Each row was made from one path, in order. Every step used is in the known rows, and no mark comes twice. Write each row's path.
Known rows:
toma > bekom > dopap > mepe > sipo: [ -9.7 -18.5 -48.5 -18.1  11.3 -14.4   9.9 -12.3 -10.0  29.2  -5.7   8.2
 -10.8  66.5  28.8  -1.9 -12.6 -11.9 -29.3   0.1  38.0  38.2  13.4]
mepe > pezopav > bekom > toma: [ -7.5 -30.8   6.2   9.7   4.5 -14.9  -7.5  -3.0  -1.5 -36.4  24.1 -19.4
 -27.2  -6.1   2.4  -3.5  10.8  10.0  29.9   6.9 -55.4  14.1   2.9]
sipo > bekom > toma: [  3.9  -9.1  -1.3 -25.5   2.3  -4.0  -0.9  10.6  20.4 -15.2  -2.4 -28.9
 -13.1  27.7 -13.4  -0.2  16.1  30.4  36.9   1.4 -33.4  18.1  10.6]
pigo > pezopav > bekom: [ -5.0 -12.8   0.1  28.3  20.4   7.9 -36.0   9.3   3.7 -17.3  19.7  14.6
  12.1 -20.1  16.2  -4.5 -28.5  16.3  52.8 -16.2 -28.0 -42.1 -20.2]
pezopav > bekom > toma > mepe: [-12.1  22.9  20.9  -8.8 -20.5  10.5 -25.0  19.6   3.0 -37.2  22.8  -8.4
 -14.7  -7.5  33.9 -30.7  11.3  49.4  20.5 -10.3 -34.6  32.3  21.3]
mepe > toma > bekom: [ -3.5   3.8  16.1  -8.8  26.1  -4.0 -22.7   9.4 -30.6  -0.6 -24.8 -15.9
  17.7   0.4   2.6 -16.9 -20.3  31.7  24.6  23.3  -9.0  -4.7   4.7]
vapopip > mepe > toma > bekom > pezopav: [ -8.0  11.2  35.5   1.2  -4.4  13.4  -5.2   4.3 -18.1 -14.8 -43.1  -9.3
  27.1 -19.0  10.7  15.8  16.2  52.1 -43.5  37.1  42.3  13.8   5.2]
pigo > pezopav > mepe > sipo > bekom: [ 26.7  17.8  26.5  -6.8  10.8 -18.1   5.1  -8.0  22.6  56.6   0.2 -19.3
   9.2   2.5 -41.8  21.0 -10.9 -35.4 -13.5  -2.8  -3.8 -77.3 -19.2]
bekom > pezopav: [  4.3 -15.2 -15.2  19.5  -1.3   6.7   0.8   9.2  -1.2 -21.8  -0.9  37.5
  15.8 -45.8  -6.2  17.8   2.2   5.9   2.3  -1.2  -5.8  19.5   4.6]
pigo > pezopav > mepe: [ 20.5   8.4 -15.1   9.0  -0.8  16.3 -23.1   1.5  10.5   8.2  20.2 -13.5
   7.7 -39.5   2.6  -4.6 -38.5 -30.6   2.8 -22.8 -17.2 -62.5 -35.7]
mepe > pezopav > pigo: [-12.6 -29.9  -9.6  27.5 -12.5  -1.8  16.1 -22.9  -9.0 -12.9   0.0   4.9
 -20.8 -32.0  -3.9  -6.0  -9.5 -43.9  10.2  -4.6 -18.1  -3.9 -20.0]
toma > mepe: [  3.5  23.1  17.4  -9.2 -25.2  22.3 -19.1  26.0  -0.1   3.9   7.3  15.4
   0.3 -27.7  15.6 -17.4  -6.1  16.8  12.7 -32.3 -19.5  -3.9  23.0]
pigo > pezopav > bekom > sipo: [ -4.4 -14.3  11.8  28.2  45.6  -4.4 -45.0  -4.4  13.0 -37.5  11.1  -0.2
  14.9 -35.3  14.5   0.4   6.3  24.3  38.7 -10.2 -12.7 -40.4 -40.1]
vapopip > mepe: [  0.2 -20.9  -7.0  13.7 -26.6  36.9  -9.5  30.0   7.6   7.8   1.2   0.0
  -6.6 -14.3   4.8  34.8  -9.0  26.0 -15.5 -26.8   4.2 -17.0   1.1]
toma > mepe > pezopav: [  3.4  12.6  40.6 -12.8 -22.6   7.0 -12.9   9.1  -0.8   5.3   5.8   5.7
 -10.4 -36.1   4.6 -14.7   7.0 -10.0   8.8 -24.9 -36.0 -16.5  15.3]
pigo > pezopav > bekom > dopap: [-10.1 -25.6 -22.6  39.8  36.7  -6.7 -38.6   6.6  -4.3 -23.7  40.1  -3.6
   1.4  13.8  38.5 -17.7 -10.9  18.5  49.8 -13.0 -10.0 -13.6   2.7]
mepe > sipo > bekom > toma: [  8.9  -7.5  12.2 -22.3   7.6 -31.7  13.1   1.8  20.1  24.0 -17.1 -13.3
 -16.5  38.7 -35.1  21.6  22.6  21.6  15.5  22.2 -19.3  13.2  17.7]
bekom > dopap > mepe > sipo: [  3.3 -18.9 -48.9   7.5  -1.6  -2.0  18.4  -0.3  -1.1  29.1  20.9  30.3
 -15.6  50.3  -2.9  11.1  -6.8 -31.1  -5.2 -10.6  33.2  22.4  11.4]
vapopip > mepe > toma > bekom: [ -8.0   1.0  32.3  -4.7  -1.1  20.2 -17.3  17.1 -21.7   6.7 -30.4 -31.0
  10.5   6.0  11.4   7.7  -8.6  49.9 -20.7  19.0  22.5 -10.9   3.6]
toma > mepe > sipo: [  9.9  19.4  34.1  -3.5 -20.0  -4.5  -6.0  13.9   1.1  45.2  -6.2  30.2
   0.4 -18.8  -6.7   7.0  -0.6   6.6  -5.3 -12.8  -5.7  -9.4  28.4]
dopap > mepe: [  3.6  -6.6 -42.4  -7.8 -24.5  38.6   9.0  15.8   5.9  -0.6  11.4  30.7
  -5.0   3.1  -3.9   2.5 -30.7 -24.0  17.5 -33.2  -0.3  -4.1 -19.8]
pezopav > mepe > toma: [ 21.0  19.2   6.0  15.5  -0.1  14.6  -4.8  17.1 -20.7  11.5  25.5 -24.9
  11.9 -28.9 -35.6  -6.9 -23.2 -22.1  11.5   6.9 -16.5 -35.9 -10.1]

Write each row's path:
[  9.1  31.4  55.1 -24.7 -14.3 -11.1   8.4  17.9  12.0  49.4 -12.3   8.9
   0.9  13.5 -28.7  10.4  21.2   7.6   1.3 -14.2  -5.8 -23.3  35.9] => toma > mepe > sipo > bekom
[ -7.6 -19.3 -10.7   7.5 -17.0  20.8  15.1   1.2  -1.8 -15.9  29.9  22.0
 -14.6   1.7  -9.2   5.4 -14.9 -45.5  20.1 -29.5 -25.2 -19.0 -21.0] => dopap > mepe > pezopav > bekom
[ 22.6  36.2  30.7   6.5   4.8   5.1  24.1   9.0  -8.0  -6.3  10.8 -21.5
  29.2 -22.9 -56.9   7.5  19.9 -19.8 -10.3  25.3   4.4 -21.3   1.9] => sipo > bekom > pezopav > mepe > toma
[-16.3 -16.9 -62.0 -20.9   6.2  11.1  -4.9  -2.0 -10.8  -9.6   5.2  -4.9
 -10.2  57.0  53.1 -24.8 -19.2  -2.5 -12.2 -15.6  21.1  41.1   6.6] => toma > bekom > dopap > mepe
[ 12.4  26.6  33.5 -11.7  49.4 -11.2 -41.2 -22.5  -6.5 -12.9 -18.0 -58.0
  29.2 -30.4   9.1 -26.5  -2.7   4.3 -13.9  32.8  12.9 -58.0 -52.8] => pigo > pezopav > mepe > toma > bekom > sipo
[-13.2  14.4  28.2   8.4 -38.9   8.3   8.7 -18.5  -4.8 -11.4  -1.5   4.4
 -20.3 -40.6  15.9 -30.3   3.8 -31.9  -2.4 -17.6 -11.2  -1.0  -6.1] => toma > mepe > pezopav > pigo
[ 11.5   8.4   1.0 -15.4 -17.4   2.1  47.9  -5.5  19.7  21.0 -16.8  48.0
  12.7  20.9 -47.1  37.9  18.9 -30.6 -23.3   4.5  33.0   7.3  -1.7] => dopap > mepe > sipo > bekom > pezopav
[ 22.4   8.1   6.8 -23.8  -5.5 -22.7  24.3   0.1  19.7  31.5   7.7 -41.5
 -18.6  24.4 -43.1  20.8  13.0 -16.5 -26.3  15.1 -19.0  -7.4   7.9] => pezopav > mepe > sipo > bekom > toma
[ -0.4  32.9  33.8 -47.7 -23.0   5.9  -8.7  16.9  22.7 -13.3  -3.4 -28.7
 -12.0  20.5   5.8 -28.6  31.9  40.5  18.9  -8.7 -25.3  21.2  24.5] => sipo > bekom > toma > mepe
[  4.7  -5.3   6.1   3.9   6.9  -1.5  13.4  13.0   9.0 -15.5  -7.6  16.5
  18.7 -12.7 -24.3  23.1  22.3   9.1   9.3  -2.4  -8.3   7.9  14.3] => sipo > bekom > pezopav
[-15.1 -21.5 -31.0   2.9 -16.5   4.7  46.2 -29.4   4.7 -18.1  17.3 -17.0
 -31.5  59.3  -3.9 -22.2  19.2 -70.4   5.5 -11.9  22.3  18.9 -13.7] => sipo > bekom > dopap > mepe > pezopav > pigo
[  8.1 -23.7  -4.1   9.3  31.1 -35.4  12.4  10.7   1.7  39.0  11.2  -9.9
  -9.4  59.0 -24.9  21.7  25.1   1.4  16.7   0.7   4.6   5.7  45.9] => mepe > sipo > bekom > dopap
[ -7.6 -19.6  -9.0 -12.3  38.6 -14.5 -28.4  -1.5  -1.8 -20.2 -24.8 -16.8
   7.0 -14.8  25.6   1.1   6.4  32.3 -11.9   0.1  -8.2  10.1 -12.6] => toma > bekom > sipo
[ -3.3  -5.3   7.8  25.2  -4.0 -24.0  49.0 -26.7   4.3   8.0 -26.7  30.9
   7.6  -9.8 -35.3  27.8  26.4 -20.3 -19.7  25.3  30.1  19.0  -0.2] => mepe > sipo > bekom > pezopav > pigo
[ -5.4  34.1  52.0  -9.1  -6.2 -16.8 -32.0  -6.5  17.7   0.3  -0.5   9.0
  -4.3  -7.4  23.7 -22.6   9.5  41.8  17.0   9.4 -10.9  -9.2  -2.7] => pigo > pezopav > bekom > toma > mepe > sipo
[  4.9  25.4  29.5 -27.6 -25.1 -10.7 -10.0   3.5  12.8  18.9 -12.1   8.1
 -18.6  -1.9   6.9  -8.8  17.8  31.9  -5.6   8.4 -11.3  28.2  23.1] => bekom > toma > mepe > sipo
[-32.1 -26.4 -53.0  -7.0  -9.2  -2.2  24.2 -47.0 -15.8 -24.3  -2.6 -16.7
 -31.8  42.9  50.4 -40.5  -8.7 -54.4 -27.9  -1.4  28.9  45.3 -18.9] => toma > bekom > dopap > mepe > pezopav > pigo
[  6.1  -7.5  28.9 -20.5 -18.2  -5.9  16.1  11.2  29.5  32.1 -23.9 -29.3
 -22.6  41.2 -28.8  47.4  36.0  40.1 -29.0  15.5  12.5   5.6  17.1] => vapopip > mepe > sipo > bekom > toma
[-13.5 -14.3 -31.1  39.9 -14.4   7.1  20.1 -17.6  -8.0 -38.4  -8.0  35.5
   6.2 -52.4   8.4  -0.6  -4.0 -11.2  -7.6   8.8  15.1  36.5 -15.6] => bekom > pezopav > pigo
[  9.4  32.1  22.4 -12.1  24.1   0.0 -33.1 -11.3 -17.9   9.0 -13.4 -45.0
  27.4 -20.2  11.1 -30.6 -38.1  -2.9  -3.4  21.8  -0.9 -59.6 -34.9] => pigo > pezopav > mepe > toma > bekom
[-10.4 -10.4 -16.7  -3.1  13.9  -6.7  -8.1  -2.0 -12.1 -22.3 -29.3  17.8
  18.7 -28.4  30.1   4.3  -2.5  23.7 -23.6   9.3  -1.2  32.0   8.4] => toma > bekom > pezopav
[-28.4 -11.0 -28.4  13.4  -1.4  -6.4  11.7 -29.6 -16.4 -38.1 -34.3  17.4
  10.3 -35.2  41.0 -10.2  -7.0   4.9 -34.4  18.5  21.8  48.1 -13.9] => toma > bekom > pezopav > pigo
[ 16.9   5.7 -24.6  19.5 -12.0  15.2  10.1   6.6  -0.6 -12.6  23.5   8.0
  13.5 -59.0  -9.8  18.0  -8.5 -29.6 -38.1  -5.8  -8.9  -0.8  -6.3] => bekom > pezopav > mepe
[  8.7  -7.5 -25.3  -4.8 -19.6  14.6  21.5   5.3   6.9  40.0  -2.5  47.4
  -5.9  12.9 -26.4  24.2 -23.0 -33.0  -3.7 -15.9  15.3  -7.9 -12.6] => dopap > mepe > sipo
[  2.5  10.1 -23.9  -5.8   0.2  -1.8   3.7  -8.4  -9.4 -11.9  -5.5 -11.8
  15.0 -40.4  23.9   5.2 -12.8 -11.1 -62.3   3.8  -2.3  12.5  -0.5] => toma > bekom > pezopav > mepe
[ -6.9   8.3  18.3   1.1  24.0 -11.2  -7.7  -5.2 -28.8 -23.4 -33.9   6.1
  32.2 -24.5   4.3 -10.7   4.7  31.8  -3.3  44.1  13.7  21.9   7.5] => mepe > toma > bekom > pezopav
[  6.8  10.3  -9.5  -7.6  10.6  15.5  16.0  14.1  -8.4  -3.1  20.6 -17.7
   5.5  72.5 -27.5 -22.0  16.1 -11.0  44.9   5.4  31.6   5.8  12.4] => sipo > bekom > dopap > mepe > toma
[ -6.1 -13.4 -27.7  23.4  15.1  -6.2  -6.0 -11.7   4.8  13.8  29.5  27.9
  -5.9  50.1  15.4  -4.6 -12.4 -20.3  17.6  -9.7  31.1 -10.7 -14.5] => pigo > pezopav > bekom > dopap > mepe > sipo
[ -7.4 -24.5 -38.7  25.5   4.4  -2.9  16.2   4.3  -9.2  13.4  40.7  26.7
 -15.3  56.9   1.4   9.9  -4.6 -23.9   8.7 -12.5  20.2  23.0  15.8] => pezopav > bekom > dopap > mepe > sipo
